What can hang from each mark
z769: z126
z334: z163 z747
z64: z769
z126: z190 z769 z987
z190: z126
z163: z314 z552 z769
z552: z163 z747
z314: z163

Each row was made from one small tree. The marks that hang from a mark follow it in brackets, in the order of their numbers. Every link used is in the known rows. Write each row's tree.
Known rows
z163(z314 z552(z747) z769(z126(z190))): [-23.3 -41.0   9.9 -12.4 -54.8 -16.8   1.6  27.2 -39.0  -7.3   6.5  13.2
   6.2  21.2 -27.8   4.6  17.2  32.1 -33.8 -31.6]
z334(z163(z769) z747): [  8.4  23.8 -20.2   7.8  41.9 -30.3 -32.9 -30.1  22.1  48.8  14.7 -39.2
  -6.3  16.1  -5.0   1.5 -35.2 -31.2  26.7  -0.9]
z64(z769): [  0.1  44.6 -15.3  10.8  39.2   9.4  11.0 -17.5  29.6 -27.2  -8.7  -0.1
  -8.9  -5.9  13.6   9.1  -3.4  -8.6  25.5  18.0]
z163(z314 z552(z747) z769): [-15.8 -23.5   6.4 -15.5 -22.9 -33.8   3.9   2.1 -22.1 -11.1  -8.9  22.0
 -11.8  -4.9 -25.1  20.9 -16.2   3.4 -11.3 -22.3]
z64(z769(z126(z190 z987))): [ 14.3   8.4  -0.9  26.3  12.0  40.8   5.8  39.4  -3.2   8.9   8.8   4.2
   6.4  -5.3  12.5  -3.0  11.6  24.8   1.4 -12.7]
z314(z163(z552 z769)): [-14.2 -31.4 -23.6 -10.1  19.0   8.4 -11.6 -49.3   3.4  -5.2   0.9  34.0
  19.7  -1.1  17.2   3.3 -24.2 -12.8  17.6  10.7]
z552(z163(z314 z769(z126)) z747): [-10.9  17.5  53.3 -16.1 -49.5 -14.9  11.9  25.6   6.8 -32.1 -24.8 -33.1
  -0.4  -6.7  -3.0   5.0  25.2   0.1 -22.7  20.3]
z334(z163 z747): [ 18.0  53.3 -31.5  10.9  34.1 -16.6   5.5 -23.1  40.1  27.3  10.1 -43.0
 -12.9  15.7 -10.0  -5.4 -24.6 -35.7  26.8  10.3]
z163(z314 z769(z126)): [ -8.6   9.7  24.5 -22.3  -7.0 -20.8 -16.3 -21.5 -24.3 -19.3   4.2   9.3
 -11.4  -0.4   1.9  -3.8  37.2  19.8  -0.2   9.3]
z64(z769(z126(z190))): [ -7.6  29.8 -12.4  15.7   7.8  29.1  10.6   8.1  13.0 -20.0   5.4  -8.6
   6.2  15.4  12.5  -7.7  29.1  21.5   3.9   4.2]
z126(z190 z769 z987): [  2.5 -15.5 -33.1  53.2  66.4  24.1 -16.9  32.8  -5.0  30.6 -17.8 -14.9
  19.9  -6.7  26.1  33.8 -32.9  -2.6 -10.4 -50.5]
z126(z987): [ 19.6  27.7 -14.6  12.0  37.0  22.5  12.9   2.3   3.5 -14.1 -18.5   1.7
 -20.9 -15.9  13.6  20.2 -14.8 -13.3  21.3  -5.8]
z314(z163): [-10.6  26.4 -32.2   2.5  26.4  19.7  21.2 -48.2  33.3 -34.2  -9.8  -2.1
  19.9   0.7  33.7  14.1  -7.4 -32.8  30.5  41.0]
z190(z126(z769)): [  0.8  10.5 -28.3  36.3  62.2  14.1 -20.3  -9.0  40.6  19.4 -15.2 -10.4
 -19.3  -3.8  38.8  -5.5  25.9 -22.0  -3.5  -2.6]
z769(z126(z190 z987)): [ 14.1  13.2 -10.9  17.3   5.8  42.6  12.0  28.0 -14.0  -6.4  -4.7  -9.1
  -3.7   6.5   9.4   4.2  19.4  15.7   0.8 -15.9]
z334(z163): [ 19.8  41.0 -23.4  15.0  38.8   0.2  14.0 -30.2  38.3  -8.2  -0.8 -23.1
 -14.7  -1.8  -4.6  -6.7 -15.5 -27.0  31.4  33.9]
z314(z163(z552(z747))): [ -6.8   0.0 -31.3  -3.6 -14.8  16.5  39.4 -15.1  33.1 -32.6 -13.7  13.3
  16.8   6.7   2.4   7.3 -18.3 -30.0  14.5  21.6]
z190(z126(z769 z987)): [ 20.3  -8.7 -19.0  46.5  67.7  25.5 -22.6  20.7  22.0  48.0 -10.5   3.4
 -18.6 -23.8  39.4  -0.2   9.7 -17.5  -7.2 -22.7]
z769(z126): [  8.0  54.5  -3.6 -11.4   6.0  23.3  16.0 -20.8  16.3 -48.3 -12.1 -12.6
 -22.7  15.7   6.5 -13.7  45.6  -1.7  24.1  27.0]
z163(z314 z769(z126(z190))): [-26.1 -13.4   8.9  -3.6 -14.7 -11.4 -15.7  -5.7 -35.8  -6.4  12.8  -0.1
   6.6  11.8   3.4  13.5  32.2  32.1 -16.8 -14.0]
z314(z163(z769)): [-21.9  -3.0 -19.6   2.5  32.4   7.2 -14.6 -51.4  14.8 -11.4  -1.9   2.2
  26.7   3.3  35.7  22.8 -16.2 -29.7  29.4  25.5]
z163(z314 z552 z769): [-12.4 -27.9   0.2 -20.0   3.5 -26.7 -11.2 -22.0 -29.7  -4.9   2.6  40.3
 -14.6 -14.8 -14.3   8.0 -11.9  16.8  -8.8 -19.0]

Which tree is each row?
[ -8.4   5.7  -7.2 -11.1 -28.3 -20.7  39.2   8.7  -4.2 -34.5 -13.1  18.0
 -18.9  -4.8 -28.6  13.1  -5.7  -2.9 -10.0  -7.8]
z163(z314 z552(z747))
[  7.6 -19.5  -9.5 -17.0   9.0 -55.4 -22.5 -17.2 -12.9  61.5  31.1   9.5
  -7.3  -3.9 -37.3 -14.7 -39.3   1.3  -6.8 -19.1]
z334(z163(z314 z552 z769) z747)
[-25.4 -44.7 -14.4  -0.3 -41.2  19.8   0.7   0.6  -4.9  -3.4   6.2   7.4
  38.5  34.9   2.5  -3.1   3.9   3.0  -7.6  -2.7]
z314(z163(z552(z747) z769(z126(z190))))
[ 10.9 -41.3  13.0  -9.8 -29.4  23.0  -1.2  16.0  -8.7  10.8   0.2  28.3
  20.0  -1.4  -1.5 -16.5  -8.1  -6.3   7.0  -1.1]
z314(z163(z552(z747) z769(z126(z987))))
[-10.9   4.2   3.2 -12.8   6.3  16.2 -18.0 -46.7  11.0 -16.4   4.7   4.4
  23.4  13.6  30.9 -12.0  23.3  -9.7  24.7  39.1]
z314(z163(z769(z126)))
[-18.9 -28.7 -18.4  -5.6 -10.8   2.4   3.3 -22.3  11.3 -10.0  -6.4  17.1
  25.2   8.9   5.8  14.1 -29.4 -26.1  12.0   6.8]
z314(z163(z552(z747) z769))
[ -4.0 -37.3  -3.2  16.5   5.6  36.7 -19.6   1.3 -20.2  21.7  10.6   6.3
  42.7   4.2  36.0   8.5  -1.1   5.2   6.4  -5.2]
z314(z163(z769(z126(z190 z987))))
[ 14.1 -26.4  26.5 -20.9 -40.2 -35.1  -4.2   9.0  -9.5  17.1  19.1  10.1
  -9.1   3.5 -44.5 -36.4   6.6  12.3 -10.5  12.7]
z334(z163(z314 z552(z747) z769(z126)))
[ 17.1 -11.6  12.9 -30.9 -18.3 -43.7 -25.5  -8.1 -14.8  58.0  37.6  10.8
 -10.7   9.1 -40.9 -46.9   1.4  19.0 -11.3  -7.2]
z334(z163(z314 z552 z769(z126)) z747)
[-14.4   8.2  26.1  -6.7   2.1 -17.9   0.3  -6.6   1.5 -20.8 -17.7 -12.5
  -1.6 -27.6  13.1  27.8  -9.3   0.4 -16.4  12.1]
z552(z163(z314 z769))
[-11.5  40.4  18.8   3.7 -30.5 -15.4  50.3  25.2  28.5 -50.2 -36.7 -37.9
  -3.0 -18.6   1.3  29.3  -4.5 -22.2 -20.4  25.3]
z552(z163(z314) z747)
[ 17.9  11.2 -21.8 -11.5   3.1 -43.0  12.5  -8.6   4.6  39.8  26.6   9.0
 -13.0  -4.2 -37.3 -22.8 -28.2  -1.4  -7.1  -7.8]
z334(z163(z314 z552) z747)
[ 10.2  -0.6  65.1  -3.4 -42.8  -4.7   9.6  57.8 -12.1  -3.8 -17.5 -21.0
  -0.6 -27.7  -0.2   8.7   4.3   3.2 -30.5   1.7]
z552(z163(z314 z769(z126(z987))) z747)
[-20.3 -41.6   4.6 -17.5 -27.7  -7.0 -13.9   1.4 -48.7   0.2  16.7  33.3
   1.1  10.4 -15.5  -9.1  23.4  49.3 -28.0 -29.3]
z163(z314 z552 z769(z126(z190)))
[ -8.2 -16.4  25.6 -29.8 -48.2 -22.8   0.1  12.0 -27.2 -20.9   0.4  19.8
 -14.7   9.5 -31.1 -13.5  23.8  19.7 -15.7  -9.5]
z163(z314 z552(z747) z769(z126))
[ 17.7 -37.2  29.7 -25.6 -17.6  -1.7 -18.0  18.9 -54.3  16.9  12.5  52.4
 -18.4 -22.6 -17.5 -20.8   9.3  39.9 -14.4 -28.0]
z163(z314 z552 z769(z126(z987)))
[ 20.6  14.3 -22.3   4.4  -1.5  -3.2  32.4   3.3  33.3  -7.0  -5.3 -10.2
 -18.6   5.2 -36.1 -12.8 -26.6 -25.4  12.6  15.3]
z334(z163(z552(z747)))
[ 30.7  32.6  17.8   5.9  18.7  32.3   4.9  22.6   7.1  -4.2   2.8  13.6
 -12.6 -17.6   9.5 -17.9  15.4  14.2  17.2  10.1]
z64(z769(z126(z987)))
[ -2.1 -25.5  42.8  12.0 -24.3  13.0  -6.7  47.8 -33.5  12.0  -2.9  -7.7
  17.5 -25.3  10.2  13.1   4.8  31.5 -40.2 -18.0]
z552(z163(z314 z769(z126(z190 z987))))
[-21.3  10.9  23.3  13.7 -37.6  24.0   6.3  34.6  15.7 -25.9 -29.0 -61.9
  12.1  22.0  10.5  19.9  17.9  -6.7 -21.6   2.7]
z552(z163(z769(z126(z190))) z747)
[ 39.1  11.7  11.0   1.8  22.3  -8.4 -39.0  10.8  -1.0  72.4  24.0 -26.9
 -11.5   7.1 -10.4 -27.2 -11.6  -8.0  19.8  -8.6]
z334(z163(z769(z126(z987))) z747)
